Each row was made from one walk, in order. Every step used is in the known rows, and no mark comes twice. Write each row's walk.
In the rows, 128 means zero.
Known rows
peda -> tevel -> tadu -> siku -> kidinit: [160 143 157 161 122  78 142  58 128 120 142 118 150 193 138 119 126  83
 121 139 137 147 159 173 171 185 103 167  91 174 137 167  96 163 105 149
  69  83 115 122 126 112 121 105 149 118 165  85 173 193 123 102 144 129
 206 172  66 198 136 106 107 136 116 130]
vudesik -> siku -> kidinit -> kebuna -> tadu -> tevel: [129 115 132 149  76 108 146 104  90 126 154 122 168 166 131 127 145 102
  79 170 119 129 130 146 179 153  78 146 128 148 144 153  88 144  63 116
 106 114 138 103 182 191  87 140 216 156 130  79  65 190 116  93 137  35
 122 183  74 233 154 136 126 139 154 148]
muso -> siku -> kidinit -> kebuna: [126 121 123 121 102 137 143 100 112 128 124 100 165 116 142 129 122  91
 104 158 111 142 117 176 165 188  90 112 123 153 125 152  90 131  78 122
  92 123 132 102 164 177 104 134 178 144 137  93  53 210 105 112 136  85
 149 189  89 202 152 142 124 153 158 125]
kidinit -> siku: [146 128 130 137 112 125 158 101 114 130 111 115 153 136 128 119 128  95
 128 124 114 147 130 176 156 164 113 131 104 128 110 152 117 137  98 136
  88 131 116 118 142 139 117 110 169 107 143 105 122 169 148 118 132  98
 151 171 116 179 139 125 104 142 119 144]
kebuna -> muso: [148 119 168 139 101  89 149 106 141 109 103 100 156 153 126 126 132 106
 108 128 128 175 154 164 165 161 127 157 110 149 118 152 111 125 102 141
  79 125 112 127 141 132 110 142 149 126 143 109 143 157 158 122 134  83
 170 177 112 191 142 132  99 145 128 141]
muso -> siku: [146 125 136 129 111 121 155  98 127 128 119 104 143 127 128 123 133  97
 127 126 112 149 128 165 164 154 115 127 105 145 111 150 120 157 108 135
  90 139 112 121 139 136 118 116 166 119 150 108 133 180 148 117 127 103
 165 172 110 174 136 117 106 150 128 143]
tevel -> tadu -> siku -> kidinit: [151 139 138 171 105  80 134  79 126 132 140 115 154 191 144 120 131  95
 114 123 140 137 138 181 167 156 109 161 121 152 118 153  78 131  99 144
  92  99 126 106 139  99 135 105 200 111 155  72 153 179 124 105 140 114
 194 180  71 200 140 112 109 134 119 138]
tevel -> tadu: [164 144 142 158 107  80 151  79 142 137 114 114 141 165 121 108 140 109
 136 114 121 150 144 165 164 162 119 146  90 155 117 155  90 166  89 143
  88 109 120 136 117  78 132 123 156 124 155 103 192 176 142 123 141 114
 191 155 113 175 125 108 101 133 119 141]
tevel -> bikom: [158 149 156 145 125  95 156 110 148 126 129 110 132 140 129 119 143  96
 136 131 136 152 152 143 161 167 114 136  76 169  81 161 109 169 110 134
  67  97 117 140 133  93 160 118 106 125 151 135 153 147 149 122 156 106
 170 164 108 183 138 124 116 140 118 153]
siku -> kidinit: [152 139 140 132 113 117 142 107 143 130 123 109 160 162 125 135 124  89
 130 140 119 152 138 164 162 163 104 149 114 156 113 164 106 152 106 131
  89 102 125 120 140 129 122 129 179 140 136 111 101 163 133 104 135  99
 151 172  86 193 147 123 112 139 124 130]
bikom -> kebuna -> muso: [166 115 184 147 103  85 156 100 137  80 106  83 147 145 130 127 148 100
  94 146 136 162 172 155 179 161 129 149 107 129 113 163 115 113 107 128
  85 143 123 146 149 131 120 142 162 118 141 129 141 134 152 127 139  89
 197 176 109 190 142 146 111 133 131 139]
tevel -> bikom -> kebuna -> muso: [168 127 185 156 118  64 160 102 155  84 114  88 135 128 137 122 152  96
  92 144 150 159 178 134 179 172 116 138  84 144  93 166 107 115 107 131
  57 117 122 149 154 126 154 130 114 124 149 141 142 119 147 140 158  90
 213 179 106 185 139 155 122 140 139 146]
tevel -> bikom -> kebuna -> tadu: [163 136 174 158 105  76 181  96 138  97 148 103 132 139 140 114 144 110
 110 156 149 127 168 119 186 174 108 128  87 156  79 173 100 149  99 112
  68 116 122 143 146 113 153 119 134 113 146 134 152 127 135 138 173 101
 198 154 107 186 144 147 125 129 128 155]
muso -> siku -> kidinit: [142 128 128 127 111 126 143 106 128 128 123 102 162 130 131 132 118  89
 120 140 112 147 121 171 161 164  96 129 126 140 120 156 106 141 103 133
  95 121 121 106 156 164 110 118 191 141 136 100  89 187 131 115 127  97
 162 187  87 175 145 117 118 155 139 130]
muso -> siku -> vudesik: [131 110 145 128 104 136 160 104  99 127 136 110 151 134 126 129 116  96
 125 138 108 148 122 173 153 143 108 143 120 144 111 146 117 156 101 132
 115 133 102 117 149 133 102  99 188 134 125  78 134 180 161 106 121 114
 137 173 105 157 135 133  97 141 119 140]
bikom -> tevel: [164 138 177 128 118 110 160 115 146 106  99 100 136 144 118 120 115 100
 117 133 126 156 148 145 150 151 117 134  82 160  98 156 112 157 126 132
  74 100 127 148 131  88 122 131 134 116 159 110 158 144 142 105 154 115
 175 173 124 171 153 110 109 129 121 153]
peda -> tevel -> tadu -> siku -> kidinit -> kebuna: [142 136 146 155 116  91 141  50 110 116 140 113 158 177 147 114 132  87
 108 153 135 148 155 180 174 208  92 153  87 189 142 165  82 150  76 142
  63  89 120 115 139 122 108 129 137 121 163  87 141 209  96 102 156 123
 200 178  63 222 146 131 116 135 137 130]
tadu -> siku -> kidinit: [141 132 152 150 112 113 134 107 111 126 151 108 158 179 143 136 129  89
 109 138 138 154 140 173 156 145 112 156 130 155 111 162 109 133 128 129
  94 106 122 104 145 118 121  99 187 107 147  88 110 161 135  93 137 104
 163 186  67 205 152 125 114 134 116 139]
zukosez -> vudesik -> siku -> muso: [140 141 137 157 100 109 117 142 134 143 168  79 149 189 103 134 166  78
 139 124 103 151 163 175 176 120 110 160 127 145 101 171  90 138 116 131
 137 102 122  99 135 142 130 115 229 138 133  98 100 176 161  97 110  95
 106 194  65 210  95 127 117 134 114 149]
zukosez -> vudesik -> siku: [143 140 147 161 101 106 128 138 132 147 171  86 136 182 103 113 170  89
 143 115  99 161 168 165 168 110 119 157 106 151  94 169  98 145 115 132
 124 113 112 110 114 120 125 100 208 114 146 109 148 166 176  98 115  92
 116 182  79 215 102 116 116 122 106 172]
kidinit -> kebuna -> bikom: [147  96 136 120  99 123 160 110 105 122 104 119 148 135 145 118 150  96
 125 159 119 131 138 156 172 197 108 108  90 165 129 152 111 132  77 123
  68 105 128 145 136 130 129 149 108 140 154 120  95 177 129 109 155  88
 163 162 111 215 162 152 127 143 131 139]
kidinit -> siku -> vudesik: [133 108 136 136 102 146 161 107  92 127 124 123 157 140 124 118 117  91
 123 136 106 143 127 180 147 157 105 146 117 139  98 144 118 146  98 132
 112 125 103 117 156 130 107  94 188 122 117  77 134 172 163 106 129 110
 119 170 106 160 139 143  95 134 115 140]
kidinit -> kebuna: [137 128 142 127 102 121 151  99 116 130 124 109 146 141 133 120 143 102
 120 143 120 159 146 164 163 178 114 129  90 168 110 153 103 151  86 123
  83 121 128 126 138 108 111 140 131 124 151 115 113 179 126 104 149  91
 153 166 107 213 146 137 115 135 127 141]
vudesik -> siku: [145 143 151 164 107 119 141 123 124 133 153  86 141 168 115 129 171  95
 134 117 109 170 169 166 160 133 117 152 104 150 115 165 121 162 114 141
 115 120 120 115 129 114 128 108 169 124 143 110 133 162 165  98 129  96
 151 171  97 194 129 115 113 123 118 152]
peda -> tevel -> bikom: [161 157 174 134 142  95 161  82 149 112 129 114 128 139 122 119 141  82
 146 147 125 168 172 135 172 190 106 142  46 187 100 171 126 196 107 144
  35  75 108 154 122 105 145 123  65 128 157 151 176 151 145 116 157 127
 178 155 105 179 135 120 109 142 116 145]
zukosez -> vudesik: [149 135 146 134 103  97 141 117 142 144 139 107 137 169 111 111 140  90
 141 120 108 154 147 157 167 132 124 146  97 157  88 163  96 149 116 127
 100 105 113 123 106 109 120 111 188 107 153 119 158 168 162 110 123 103
 124 170  95 206 114 114 110 135 101 156]
tevel -> tadu -> zukosez -> vudesik -> siku: [151 142 128 182  77  74 119 122 145 153 169 109 141 196 103 108 165  83
 149 107 105 143 164 167 185  95 118 170 113 133  79 157  69 154 127 147
 156 117 113 117  99 113 122  90 241  94 156  80 179 211 191 115 102  93
 140 168  85 208  81 111  99 134  85 172]
vudesik -> siku -> muso: [144 140 149 157 108 120 129 130 122 129 149  80 150 173 115 146 160  88
 136 131 114 160 165 175 168 141 110 157 127 142 119 170 114 152 109 135
 129 113 127 110 152 134 133 127 197 152 137  97  94 167 150  95 126  93
 142 186  87 188 122 121 115 134 127 127]
zukosez -> tadu: [154 139 152 146 103 100 144 103 126 148 124 138 145 164 121 129 140  97
 149 120 121 163 155 154 155 130 134 134 102 152  93 157 118 157 116 112
 104 110 107 150 106  83 135 106 166 139 163 109 140 178 144 104 134  82
 155 160  92 178 108 108 114 139 118 150]
peda -> tevel -> bikom -> kebuna: [172 150 192 142 144  89 170  75 142  91 141  98 122 128 127 120 153  78
 130 164 137 156 190 127 185 195 110 135  42 177  99 186 130 182 116 128
  46  92 115 171 125 105 152 122  66 121 161 164 169 130 145 121 170 126
 208 154 101 179 134 133 120 135 124 140]
kidinit -> kebuna -> bikom -> tevel -> tadu -> zukosez: [168 103 141 136  84  91 158 105 131 101  81 132 146 139 142 109 118  99
 113 163 135 116 131 144 175 180 103 117  77 148 111 135  76 135  98 131
  80  94 142 170 131 107 131 137 128 125 174  76 142 200 132 121 160 107
 205 166 130 198 163 144 118 146 130 149]
peda -> tevel -> tadu -> zukosez: [167 143 153 150 109  82 145  66 149 125 124 130 145 173 118 115 127  83
 155 137 122 157 165 157 183 170 118 169  73 160 108 157 100 197 122 148
  89 105 108 159 102 107 113 114 130 105 165 104 203 200 164 117 131 123
 195 141 116 175 119  98  77 150  94 138]

Write each row's walk
[181 106 150 139  93  84 160 110 153 104  84 135 147 155 128 112 115  93
 125 143 137 115 136 140 171 158 113 136  85 136  99 139  90 140 123 139
  88  91 130 171 119 101 136 119 144 112 170  81 171 180 157 124 152 115
 214 161 134 172 150 119 109 152 111 151]
kebuna -> bikom -> tevel -> tadu -> zukosez
[160 128 152 136 101  76 170  94 128 122 124 148 139 145 134 111 128 109
 105 152 140 117 128 119 175 155 103 140  83 170 103 145 101 173  89 121
  57 102 116 143 157 138 132 121 137 128 154 113 171 146 145 123 150  67
 157 159 111 195 146 119 113 147 122 169]
kebuna -> tadu -> tevel -> bikom
[122 127 140 152  93 109 127  95  88 146 147 131 161 173 149 139 136  90
 108 148 138 151 139 176 154 147 117 130 127 160 104 158 100 116 109  97
 102 116 124 114 138 109 125 101 190 133 153  81  70 198 100  86 143  73
 151 188  47 221 126 128 131 141 139 143]
zukosez -> tadu -> siku -> kidinit -> kebuna
[134 112 131 121  80 103 157  87 100 115 128 143 171 151 140 119 116 103
  83 181 129 119 109 139 173 172  87 137 115 160 137 149  84 145  62 105
  81 111 132 119 182 176  88 150 194 147 136  86  84 188 105 104 145  42
 127 174  87 228 166 135 122 148 147 144]
siku -> kidinit -> kebuna -> tadu -> tevel
[141 132 158 160 107  98 134  95 101 143 145 136 139 184 138 133 149 101
 132 119 142 162 153 165 158 114 142 144 114 148 104 157 127 138 133 110
 100 126 103 131 111  76 139  74 172 108 170  92 146 171 146  95 135  91
 166 171  71 191 109 105 114 134 108 165]
zukosez -> tadu -> siku
[159 116 174 151 118  76 161 103 141  78 108  82 138 103 144 125 148  96
  83 144 143 141 159 144 185 173 110 126  97 133  93 158 113 106  96 134
  67 144 123 135 163 165 144 123 132 122 147 130 127 142 143 152 149  84
 214 190 109 174 133 160 128 157 152 148]
tevel -> bikom -> kebuna -> muso -> siku
[135 100 127 146  95 129 142 133 101 129 134  96 161 148 137 131 164  82
 109 168 115 138 145 174 173 186  83 123 121 147 146 162 100 119  75 129
 100  94 141 118 159 164 135 139 167 167 136  99  29 189 125 100 146  76
 153 186  78 228 161 155 143 134 153 127]
vudesik -> siku -> kidinit -> kebuna -> bikom
[114  85 151 127  87 124 154  99  91 102 110 101 164 115 139 121 117 102
  78 157 114 154 125 180 162 184 104 136 129 144 124 131  99 107  60 130
  96 149 109 104 174 170  76 132 171 152 122  72 101 200 141 117 122  83
 143 192 107 184 143 165 105 149 152 136]
kidinit -> kebuna -> muso -> siku -> vudesik
[162 125 177 147  93  87 176  88 120 104 150 103 147 156 133 120 137 113
 113 150 134 137 160 135 186 162 122 134 105 146 108 175 107 137 101 110
  91 138 123 139 140 120 117 126 181 109 141 130 148 138 141 126 152  97
 184 155 107 190 147 135 114 126 118 147]
bikom -> kebuna -> tadu
[129 112 161 156  97 111 143 101  80 145 158 142 145 191 134 137 128  89
 129 128 136 161 148 170 146 107 133 155 127 155  91 148 125 140 130 109
 119 119  94 126 120  72 121  61 200 121 139  66 159 176 159  82 128  94
 139 170  58 176 107 125 102 126 102 158]
zukosez -> tadu -> siku -> vudesik
[151 133 179 170 107  68 175 100 113  96 171 110 129 157 158 121 151 104
  95 153 162 122 167 130 186 159 117 137  98 156  80 171 107 124 112 112
  68 128 123 127 151 103 152  94 138  80 157 121 159 122 140 126 171 112
 204 172  83 195 143 150 123 124 118 165]
tevel -> bikom -> kebuna -> tadu -> siku
[169 145 158 147 121  86 160  52 150 122 122 115 140 173 114 108 137  97
 148 133 114 158 164 162 173 191 111 154  58 183 132 165 104 189  85 154
  59  90 105 155 109  96 124 134 111 128 166 118 209 181 142 119 144 130
 204 147 107 174 125  98  92 135 115 132]
peda -> tevel -> tadu
[144 114 146 133 103 101 141 109 136 109  97  97 174 135 132 136 109  94
  88 138 121 155 122 172 167 171 100 140 136 127 125 146 100  99  94 141
  88 131 119 103 166 193  97 137 203 149 131  92  82 186 132 126 118  73
 171 198  93 182 153 130 117 163 151 128]
kebuna -> muso -> siku -> kidinit
[122 110 157 145  95  95 130 107 109 100 123 102 168 166 157 133 129  97
  64 156 143 161 139 181 169 179 108 152 139 152 130 151  91  79  91 129
  75 122 130  91 176 155  99 135 174 122 142  82  75 178 114 105 141  77
 168 203  69 236 160 157 120 143 148 133]
tadu -> siku -> kidinit -> kebuna -> muso
[133  88 115 113  99 136 156 109 101 121 105 115 171 112 153 128 128  86
 104 175 116 118 108 168 169 212  81 101 120 149 140 151  98 108  60 121
  78 110 133 118 163 191 118 144 158 164 141  93  36 208 109 113 145  77
 160 190  88 211 165 159 144 163 160 119]
muso -> siku -> kidinit -> kebuna -> bikom
[153 101 146 110 105 123 160 128 124 102  83 109 164 131 141 125 115  91
  94 181 128 122 130 151 155 206  84 108  91 161 133 152  95 114  84 117
  57  75 148 146 154 145 124 159 135 160 150  95  58 166 101 100 171  96
 172 188  98 208 191 150 144 145 157 132]
siku -> kidinit -> kebuna -> bikom -> tevel
[133 112 158 136  93  96 147 104 125 103  99  96 157 140 137 118 140 104
  96 147 127 173 150 166 171 187 115 140 104 158 120 150  99 115  80 132
  71 127 125 121 153 141  97 155 135 131 148 106 112 176 129 116 139  79
 166 181 113 216 148 151 113 141 142 139]
kidinit -> kebuna -> muso
[171 136 172 142 124  89 161  88 129  97 119 119 124 118 137 120 147  88
 107 151 150 133 158 122 173 150 108 136  67 148 105 158 125 183 116 120
  64 112 129 168 159 111 155 120 123 112 160 134 158 122 151 120 155  72
 180 169 108 194 137 133 124 141 129 161]
tadu -> tevel -> bikom -> kebuna
[152 122 162 150  68  79 157 112 135 107 174 121 153 169 123 117 131  85
 127 152 126 122 158 126 196 119 126 151 120 125  68 167  85 123 133  99
 132 143 116 136 122 138  99  99 241  68 146 113 151 169 173 130 124  84
 142 160  96 211 115 134 105 137  81 166]
bikom -> kebuna -> tadu -> zukosez -> vudesik
[166 112 172 136  90  86 176  77 106  96 135 131 143 148 131 119 136 104
  90 158 138 121 144 124 183 145 117 138  98 139 127 159 115 160  99 107
  89 137 126 151 163 148 107 126 184 111 149 108 155 138 146 118 144  57
 170 158 109 196 145 125 108 135 121 156]
bikom -> kebuna -> tadu -> tevel
[167 146 173 149 127  89 165 103 140 100 134  99 122 126 135 120 156  90
 117 143 141 149 173 137 177 164 113 128  72 160  81 176 117 154 115 122
  70 110 130 154 142  87 170 117 116 116 152 147 145 123 144 128 168 109
 196 164 105 183 135 143 126 133 128 148]
tevel -> bikom -> kebuna
[121 121 156 147  82  90 161  96  82 119 159 121 150 168 156 118 136 118
  97 157 141 135 143 159 171 164 117 136 120 172 110 154  95 122  84 111
  80 132 119  97 149 121 102 114 152  91 152  90 132 180 124 106 153  96
 161 173  85 228 155 144 109 127 121 158]
kidinit -> kebuna -> tadu -> siku
[166 125 189 140 136  76 168  75 143  64 112  86 135 102 137 122 139  84
  88 162 137 157 177 138 193 205 103 130  65 154 110 171 127 135  99 140
  40 127 111 151 155 176 132 130  87 130 162 146 143 148 140 148 150 100
 224 183 105 170 131 148 120 156 152 143]
peda -> tevel -> bikom -> kebuna -> muso -> siku
[133 130 134 124 103 128 141 107 127 129 127 105 163 144 138 130 129  92
 115 157 121 150 135 164 162 190  97 132 112 161 118 159  91 138  82 120
  86 101 135 115 151 135 110 147 164 148 137 108  67 187 110 102 147  88
 141 177  90 218 159 146 125 141 141 125]
siku -> kidinit -> kebuna
[118 114 118 126  66 118 147 106 107 116 144 131 183 129 148 136  99  93
 107 177 121 117 107 155 185 171  90 124 147 131 105 143  75 118  89 108
 119 149 125  97 170 204  75 126 226 119 127  73  53 230 120 125 127  67
 140 178  95 205 155 146 114 168 136 134]
muso -> siku -> kidinit -> kebuna -> tadu -> zukosez
[138 126 152 152  91  89 152 103 109 121 160 123 167 190 148 130 120 107
  98 148 144 129 132 160 170 156 106 159 137 154 123 161  91 114 110 120
  91 114 118  92 154 138 109 106 209 104 137  84 115 169 126 101 143  96
 163 175  67 208 163 124 110 130 117 145]
kebuna -> tadu -> siku -> kidinit
[121 131 125 151  89 116 118 136 120 145 171  85 155 166 116 118 162  78
 117 144  99 158 154 175 171 144  90 138 121 153 108 170  72 125  90 124
 124  98 135  85 138 159 113 124 232 145 135  94  64 201 135  94 125  79
 102 198  57 242 120 139 137 127 137 150]
zukosez -> vudesik -> siku -> kidinit -> kebuna
[171 142 161 148  96  86 147 102 158 110 103 122 147 164 120 115 107 100
 125 129 134 141 145 147 167 138 118 154  90 138  92 142  80 161 131 141
 103 107 128 152 119  85 120 112 165  95 169  78 193 184 159 120 142 116
 198 162 131 164 136 101  97 141 110 154]
bikom -> tevel -> tadu -> zukosez
[162 145 152 174  83  73 125 136 153 125 147 101 139 185  95 107 145  95
 131 117 113 143 160 153 174  90 112 165  95 132  72 150  63 146 142 144
 136 104 128 130 105 102 121  94 226  95 165  71 190 194 183 111 118 106
 156 186 101 196  97 101 107 129 102 179]
bikom -> tevel -> tadu -> zukosez -> vudesik -> siku
[130 111 148 133  92 101 135 106 136 105 101  98 172 144 141 128 124  97
  82 161 127 166 138 170 170 194  98 144 123 151 123 150  85  98  76 130
  77 115 132 108 166 170  95 160 172 150 136  96  64 187 115 115 140  72
 159 193  89 220 162 157 121 147 155 123]
siku -> kidinit -> kebuna -> muso
